What can hang from each mark:
S: K
M: N
G: N
R: K P
P: R
B: H
N: G H K M V
K: R S
H: B

Each row was made from one small tree. The marks that hang from a mark follow it in brackets, in alphabetical order. Every link used is in the known rows. Write each row's tree.
Known rows:
K{R}: [ 0.14 -0.48 -0.95  0.23  2.81  3.22 -0.12  0.47  3.02 -3.16  1.91  1.74
 -2.76 -1.81  2.16 -0.80 -2.73  2.42 -2.79 -1.03  2.14 -6.89]
N{G H K V}: [ 2.05  1.90 -0.18 -1.04  2.81 -0.04 -1.63  4.24 -0.31 -1.20  2.44  3.78
 -0.32  0.36  1.10 -2.59 -4.53  2.89 -4.04  1.75  0.74  0.61]
S{K}: [-0.74  0.52 -0.11 -0.12  3.98  3.15 -0.38  2.96  4.20 -2.12  1.00  2.50
 -2.61 -2.60  0.71 -1.65 -4.91 -0.45 -1.96  0.65  0.25 -4.12]
R{K{S} P}: [-0.74 -0.78  0.67 -0.33  1.81  3.11  0.98  2.71  2.46 -5.24  0.08 -1.80
 -1.23 -6.30  1.52  0.17 -5.27  4.57  0.57 -2.69  0.06 -6.53]
B{H}: [ 2.15  0.30 -1.70 -0.62  2.74  2.85 -2.72  0.82  3.33 -2.33 -1.17  1.45
 -3.40 -3.58 -1.13 -1.30 -4.98  2.20  0.05 -1.40  3.00 -7.78]
N{V}: [-0.87 -0.77 -0.07 -1.37  3.38  1.36 -1.89  2.73  1.84 -1.13 -1.10  2.74
 -1.28 -1.97  1.43 -0.41 -5.25  3.28 -2.27 -0.86  1.40 -4.68]
K{R{P}}: [-0.94 -1.37 -1.41 -0.74  0.10  4.28  0.12  0.93  4.88 -5.29  2.36  0.10
 -1.55 -3.45  1.18  0.50 -2.50  3.32 -3.03  0.42  2.20 -6.49]
M{N}: [-1.10  0.11 -1.16  1.53  3.25  4.27  0.70 -0.72  1.26 -0.95 -1.04  0.69
 -4.12 -3.17  1.40 -2.12 -3.17  0.15 -0.65 -0.55  1.16 -7.10]
R{K}: [ 0.34 -0.49  0.93  1.70  1.11  3.17  0.52  2.09  2.10 -1.96  0.70  1.42
 -1.26 -3.49  1.22 -2.36 -4.36  3.10  1.23 -3.62  1.25 -7.18]
S{K{R{P}}}: [-1.42 -0.78 -0.71 -0.62  0.18  4.24  0.04  2.50  5.23 -5.89  3.55 -0.17
 -1.21 -2.86  0.57 -0.02 -3.99  1.60 -5.07  3.02  1.03 -3.42]
P{R}: [ 0.73 -0.29 -2.55  0.78  4.28  2.96 -1.44  1.41  3.90  0.35  0.47  1.98
 -2.58 -1.04  2.49  0.00 -1.77  0.94  2.02 -0.09 -0.65 -7.89]
M{N{H K V}}: [ 0.06  0.07 -0.26 -0.59  1.78  1.23 -0.32  0.48 -5.40 -0.08 -1.21  1.98
 -1.00 -1.42  1.62 -2.59 -6.17  3.41 -4.87  3.27  0.44  0.55]
R{K P}: [-0.85 -1.51 -0.11  0.96 -1.30  4.02  0.53  2.49  3.85 -4.43  1.68 -0.16
  0.08 -4.86  0.13 -0.80 -4.23  4.33  1.19 -2.32  1.00 -6.26]
G{N{H K}}: [ 1.86  1.42 -2.49  0.50  4.03  2.85 -0.46  1.31  0.75  0.77 -1.35  4.50
 -1.92 -2.76  1.29 -2.35 -4.53  3.79 -3.22  0.40  3.36 -2.09]
K{S}: [-0.55  0.42 -0.13 -1.11  7.12  1.83 -0.05  1.75  2.47 -2.26 -1.04  1.14
 -4.08 -4.07  2.50 -0.15 -4.44  1.61 -0.44 -2.13  0.17 -7.46]
P{R{K}}: [ 0.98 -0.67 -0.64  2.23  1.51  3.25 -0.36  2.03  1.83 -0.31  0.99  1.22
 -0.96 -1.06  2.43 -1.13 -2.57  2.84  3.10 -1.83 -0.85 -7.94]
N{K{S} M}: [-0.10 -0.02  3.40 -1.16  6.57  2.04 -0.42  1.70 -2.14 -2.00 -0.45  2.77
 -5.46 -3.55  4.29 -0.94 -6.19  1.32  0.59 -1.89  0.01 -2.55]
P{R{K{S}}}: [ 1.61  0.04  0.02  1.08  4.48  2.50 -0.06  2.23  0.19 -1.07 -0.01 -0.13
 -2.01 -2.08  3.78  0.09 -3.37  3.08  2.93 -2.30 -2.02 -8.21]
N{H M}: [-0.49 -0.74 -1.02 -1.05  3.03  0.90 -0.45  0.35  1.68 -2.53  0.95  2.92
 -2.55 -1.59  0.40 -1.88 -6.51  3.42  3.29  0.14  1.64 -0.95]
H{B}: [ 0.04  0.89 -2.12 -0.57  3.24  2.10 -0.81  1.25  2.67 -1.64 -1.21  4.09
 -2.24 -2.46  1.66 -1.70 -1.98  3.13  0.15 -2.20  0.37 -7.06]
S{K{R}}: [-0.13 -0.05  0.01  0.00  2.95  3.48  0.01  2.08  3.42 -3.72  2.65  1.64
 -2.63 -1.07  1.56 -1.17 -4.08  0.62 -5.18  1.65  0.93 -4.07]
N{G K}: [ 2.07  2.44  0.63  2.02  3.85  3.42 -0.67  3.14  2.54 -1.14  2.82  3.72
 -3.50 -1.79  1.93 -2.77 -1.44 -1.04 -1.66 -1.72  0.83 -4.80]
G{N{K M V}}: [-0.21  0.08  2.09 -0.28  3.98  2.69 -2.30  2.23 -1.23  0.78 -2.41  5.27
 -3.16 -1.75  3.52 -0.78 -6.77  4.46 -3.03 -0.58  3.90 -0.38]

Write each row's tree:
[ 1.69  1.08 -0.30  1.49  3.68  4.71 -0.47  0.53  1.02 -0.65  0.12  3.98
 -3.35 -2.22  3.33 -1.64 -2.53  3.21 -6.63 -0.90  4.43 -5.15] -> G{N{K{R}}}
[-0.22  1.22 -3.97 -0.14  1.60  2.24  0.64 -1.50 -0.98 -1.06 -1.82  2.58
 -1.80 -1.50  0.33 -3.14 -3.03  3.39 -0.29  1.28  0.02 -3.86] -> M{N{H{B}}}
[ 2.14  2.66 -1.59  2.01  2.19  3.32  0.99  0.45 -1.17 -1.04  2.45  1.93
 -3.23 -1.19  1.15 -4.09 -2.37 -0.65 -2.14  1.84  0.07 -1.46] -> M{N{G H K}}
[ 0.73  2.68 -2.96 -0.24  1.02  0.81 -0.65  0.81 -0.91 -0.99 -0.41  2.46
 -1.05  1.19  0.32 -3.04 -2.70  3.72 -2.46  1.78 -0.09 -1.48] -> M{N{G H{B} V}}
[-0.80 -0.60 -0.64 -1.44  3.25  3.11  0.52  1.25  3.05 -5.99  1.25 -1.51
 -2.78 -4.72  2.31  1.57 -3.59  3.55 -3.70  0.00  1.14 -6.90] -> K{R{P} S}
[ 0.76  1.56  4.61 -1.25  6.18  0.55 -1.63  4.06 -1.99 -1.92  1.17  3.24
 -4.41 -1.09  4.54 -0.79 -5.97  1.57 -1.67 -1.04 -0.06  0.12] -> N{G K{S} M V}
[-0.86 -0.34 -2.10 -1.06  1.76  1.07 -0.15 -0.04 -1.97 -1.03 -1.50  1.06
 -0.87 -1.22  0.34 -1.50 -6.04  3.95 -2.84  2.64  0.95 -1.43] -> M{N{H V}}
[ 0.49  1.23  2.39  0.28  7.49  3.29 -0.37  1.02 -0.76 -0.18 -2.65  3.72
 -6.03 -3.79  4.77 -0.81 -5.84  2.74 -1.08 -2.34  2.72 -2.89] -> G{N{K{S} M}}
[ 0.20 -0.74  4.70 -2.41  5.05  0.53 -1.06  1.77 -5.01 -3.28  0.42  2.56
 -3.56 -1.24  5.79  0.30 -7.64  4.42 -5.11  0.11  1.03 -0.01] -> N{K{R S} M V}
[-0.36  0.17  1.39  0.23  2.46  2.83 -0.78  0.65 -4.37  0.01 -1.70  2.16
 -2.50 -2.36  3.20 -1.91 -5.05  1.49 -5.29  1.37  0.46 -2.54] -> M{N{K V}}
[ 0.79  1.13  3.51  0.01  3.18  1.48 -1.98  3.61 -0.23 -1.46  2.24  4.81
 -3.03 -0.04  2.75 -2.00 -5.05  1.10 -0.98 -0.56  1.05  0.31] -> N{G K M V}
[ 1.95  3.01 -3.72 -0.11  2.47  1.02 -0.54  2.19  3.74 -2.04  1.50  4.02
 -1.38 -0.06  0.04 -2.97 -1.40  2.74  1.02 -0.83  0.15 -3.74] -> N{G H{B}}
[ 0.43  0.90 -0.14 -1.45  2.70 -0.26 -1.65  2.78  1.92 -2.52  2.40  3.06
 -1.46  1.05  0.03 -1.47 -6.30  3.46  1.08  0.42  1.39  1.24] -> N{G H M V}
[ 0.71  0.62  0.74  0.04  4.07  2.83 -2.01  3.00  0.02  1.35 -3.03  4.65
 -2.20 -2.25  3.13 -0.88 -5.26  4.03 -6.07 -0.58  3.78 -3.23] -> G{N{K V}}
[ 0.87  1.43 -1.80 -1.03  2.80 -0.31 -1.29  3.43  2.76 -1.95  1.84  2.69
 -0.36  0.38 -0.59 -1.33 -4.30  3.25 -1.57  0.71  1.03 -1.39] -> N{G H V}
[ 1.96  1.27 -2.05  0.07 -0.55  2.76 -0.14  2.35  2.42 -5.20  5.95  1.02
 -0.73 -1.14  0.62 -1.79 -1.87  2.59 -4.33  2.73  1.42 -0.82] -> N{G H K{R{P}}}
[-1.12 -1.41 -0.05 -2.78  2.74 -0.37 -1.65  1.41 -0.11 -2.17  0.02  3.38
 -1.04 -0.35  0.60 -1.00 -8.14  5.54  0.95  1.13  1.48  1.14] -> N{H M V}
[ 1.31  2.32 -2.73 -1.56  1.82 -0.70 -1.68  3.30  1.90 -1.79  0.46  4.33
  0.18  1.26  0.28 -2.11 -2.84  4.80 -1.52  0.07  0.33 -1.39] -> N{G H{B} V}
[ 1.51  2.08 -0.25  0.66  1.66  1.62 -0.20  1.72 -3.08 -0.88  1.16  2.30
 -1.66  0.10  1.13 -3.19 -4.24  1.42 -4.43  3.00  0.14  0.59] -> M{N{G H K V}}
[ 0.22 -0.22  1.68  0.64  1.17  2.99 -0.15 -0.14 -4.82 -1.34  0.10  1.80
 -2.60 -0.88  3.91 -1.73 -4.38  2.62 -8.05  2.05  1.37 -2.25] -> M{N{K{R} V}}
[ 0.05  0.23 -2.21  0.19  3.95  2.74 -0.55  0.08  3.25 -1.08 -1.29  3.95
 -2.91 -1.87  0.12 -1.43 -6.23  4.67  1.83 -0.50  4.36 -1.30] -> G{N{H M}}
[ 0.57  1.71 -1.93  0.36  1.92  1.34 -0.10  1.30  0.28 -1.42  0.66  0.89
 -1.47  0.38  0.02 -2.17 -4.24  1.82 -2.40  2.16  0.69 -1.52] -> M{N{G H V}}
[ 0.69  0.46  0.38 -1.22  3.13  1.33 -1.91  1.86 -1.90  0.48 -1.76  5.29
 -1.58 -0.68  2.16 -1.60 -7.89  5.89 -2.86  1.07  3.86  2.95] -> G{N{H K M V}}
[ 0.03  0.57  3.36 -1.22  6.97  1.79 -1.78  2.49 -2.68 -0.13 -3.68  3.96
 -4.19 -2.68  4.99  0.09 -7.59  4.81 -3.58 -1.38  2.72 -0.72] -> G{N{K{S} M V}}
[ 2.34  2.39 -1.29  0.46  3.32  1.54 -0.38  2.90  1.38 -1.43  3.62  3.58
 -2.04 -0.94  0.80 -3.23 -2.83  0.53 -1.30  0.76  0.77 -1.61] -> N{G H K}
[ 0.86  0.69 -0.27 -1.47  2.32  0.86 -1.32  0.56 -2.75 -1.25  0.20  5.93
 -2.07 -0.82  1.95 -3.23 -5.11  4.06  1.50  0.25  0.44  1.05] -> N{H{B} K M}
[-0.10  0.60  1.94 -0.07  3.34  1.33 -1.99  3.12  3.04 -2.42  1.65  3.41
 -2.74  0.10  1.41 -0.96 -5.06  1.99  0.97 -1.46  1.21 -1.93] -> N{G M V}
[ 0.88  1.84  1.62  1.88  2.64  3.06 -0.69  1.81 -1.98 -0.39  0.83  2.19
 -3.02 -0.73  2.80 -2.63 -2.87 -0.29 -4.95  0.83  0.33 -2.48] -> M{N{G K V}}
[ 1.85  2.28  2.39 -0.61  6.38  0.63 -1.12  4.67 -1.14 -1.48  0.58  2.46
 -3.32 -1.66  4.11 -0.89 -4.42  1.19 -4.62 -0.70 -0.33 -2.98] -> N{G K{S} V}
[ 2.50  1.83 -1.55 -0.97  5.86  2.60  0.46  0.68 -1.56 -1.52 -0.84  2.27
 -3.38 -2.19  3.45 -0.59 -4.51  4.89 -6.69  0.99  3.39 -2.36] -> G{N{H K{R S}}}
[ 1.39  1.76  1.69  0.41  3.47  1.62 -1.89  4.38  0.59 -0.92  1.88  3.87
 -1.83 -0.59  2.43 -1.94 -2.94  0.78 -4.01 -0.34  0.91 -2.75] -> N{G K V}
[ 2.02  0.57 -0.16 -1.79  4.84  0.80  0.43  1.05 -3.24 -3.19  1.56  1.35
 -2.52 -1.91  3.44 -1.07 -5.09  3.67 -4.94  1.59  0.61 -1.72] -> N{H K{R S}}
